Each row was made from one walk, in order. Every step used is in the known rows, and no mark comes twice. Write each row's walk.
In the rows, 128 means zero.
Known rows:
a/y/p/l: [120 103 101 148 139 141 122 107 109  95 163  98 126  92  35 152 135 135
 120 137  90 119 152  53]
l/s/d: [100 117 115 142 138 147 127 107 118  81 128  91 136 128  98 147 127 143
 109 137  86 116 134  98]
y/p: [124  90 105 164 137 148 104 100 100  96 154 107 123 122  75 155 136 131
 122 128  90 119 147  65]
d/p: [117 102 107 160 137 150 122 108 111  96 152  88 131 173  98 161 139 125
 121 120  98 100 142  76]
h/a/d/p/l/s: [112 120  90 131 132 143 150  95 129  81 160  65 165 115  28 140 138 152
 113 125  97  92 137  49]
l/s: [116 110 114 137 136 148 124  91 114  94 144  98 137 111 105 152 135 143
 106 133  94 120 143 112]
k/p: [103  91 119 161 140 147 107 118  97 104 152 102 130 109 124 164 148 138
 118 117 102 107 151 109]
y/p/l: [114  95 108 143 142 145 102 110 112 101 165 102 132 111  38 152 141 135
 122 132  92 128 151  46]
y/p/l/s/d/n/h: [ 86 113 115 147 143 152 111 119 113 103 134  78 134 167  84 146 112 144
 127 140  87 129 132  62]
p/l/s/d/a/y: [100 133 103 134 135 141 144 102 124  75 142  87 153  80  34 148 137 149
 114 153  87 108 118  83]
s/l: [104 110 125 152 141 145 124  95 112  99 149  91 127 166  88 162 143 144
 130 125  97  92 138  96]
p/l/s/d/n: [ 77 128 121 125 138 148 131 116 115  99 140  71 140 130  67 151 128 140
 116 139  83 138 131  98]
a/y/p: [128  97 100 169 134 144 123  96  99  90 150 105 117 106  69 155 129 131
 118 133  89 107 146  73]
l/s/d/n/h/a/y: [ 99 127 120 176 126 144 152 104 114  88 130  68 142 151 146 152 112 158
 119 134  84  77 115 124]
n/d/p/l/s: [109 120 100 129 137 157 125 127 131  90 142  76 155 188  61 142 133 141
 111 134 103 135 143  15]
h/a/d/p: [117 105  94 174 126 144 144  96 118  79 157  74 150 141  58 149 139 140
 121 115  91  72 133  79]
y/p/l/s/d/a: [105 116  94 135 140 149 112 104 115  81 147  97 151  98  15 144 137 145
 124 150  92 129 123  24]
k/a/y/p: [125 110 104 176 130 144 112  86 100  88 135 110 123 116  68 151 141 129
 110 135  90  93 136  70]
n/h/a/d/p/l: [106 104 104 167 134 143 135 108 138  88 160  68 161 166  68 147 134 153
 126 117  92  63 133  77]
k/a/y/p/l/s/d/n: [ 89 138 105 144 133 146 128 103 103  89 124  80 133 121  38 142 127 135
 110 148  85 122 125  47]
h/a/y/p/l/s: [134 116  95 138 134 138 137  90 116  90 165  89 148  67  39 142 134 155
 115 140  98 109 143  27]

Which walk is each row?
[108 118  96 135 141 142 133 112 116  80 138  89 133  92  36 140 119 141
 113 149  88 127 142  31]
a/y/p/l/s/d
[106 118 103 145 138 152 134 115 117  82 130  79 136 171  98 149 124 131
 115 132  96 106 131  55]
l/s/d/p
[ 87 106 111 163 128 147 137  95  98  92 144  80 129 119  52 157 131 132
 116 122  75 111 136 158]
a/d/n
[111  97 114 184 127 141 128  92 127  84 148  87 151 131 101 150 132 161
 119 118  80  61 131 143]
n/h/a/d
[121  97 126 182 131 143 116 101 127  98 155  94 147 154 149 157 138 158
 124 119  91  67 131 121]
n/h/a
[117 116 105 160 137 139 132 111 130  82 142  82 150 118  84 138 115 164
 122 143  91  85 131  35]
n/h/a/y/p/l/s/d
[102 116  91 121 139 148 144  99 125  84 149  72 151 126  21 141 132 139
 108 130  94 115 145  69]
a/d/p/l/s
[106 113  94 161 136 143 123 113 109  76 154  96 138  93   5 152 136 137
 129 149  86 105 123  40]
s/d/a/y/p/l
[106 116 107 175 129 142 137 106 110  72 141  96 135 106  65 159 139 137
 122 143  83  85 114 113]
s/d/a/y
[111 117 106 183 128 146 140 101 103  88 133  76 134 152 114 146 105 153
 127 137  87  88 119  69]
l/s/d/n/h/a/y/p
[ 93 125  99 137 137 146 139 112 101  92 139  75 127 109  34 146 115 136
 119 147  86 136 136  49]
a/y/p/l/s/d/n
[ 91 121 119 122 142 145 125 118 130  87 138  84 146 113  65 145 131 147
 110 141  86 127 139  77]
p/l/s/d
[103 132 102 140 138 143 121 101 118  78 123  93 137 102  36 136 130 142
 104 150  89 111 133  29]
k/a/y/p/l/s/d
[ 94 127 108 127 138 146 124 108 126  81 146  89 159  98  41 149 143 150
 118 149  89 118 117  78]
p/l/s/d/a
[121 117  87 163 132 146 132  92  99  70 134 100 135  94  40 146 125 140
 120 153  89 108 116  53]
l/s/d/a/y/p
[106 104 130 185 127 146 123 100 112 110 155  80 141 169 148 164 133 151
 130 117  88  79 123 140]
d/n/h/a
[ 93 119 108 151 140 147 130 115 110  96 132  75 129 148  78 146 106 145
 124 145  84 121 131  71]
a/y/p/l/s/d/n/h
[ 91 132 121 156 131 140 152 113 127  94 142  62 151 136 112 148 118 163
 121 138  84  86 119 107]
p/l/s/d/n/h/a/y
[121 110 103 168 128 143 134  89 105  83 155 104 138  93  66 163 146 138
 120 138  90  87 122 128]
d/a/y
[ 92 113 109 145 143 147 126 135 127  88 150  75 139 172  66 153 136 129
 125 128  92 105 137  38]
s/d/p/l
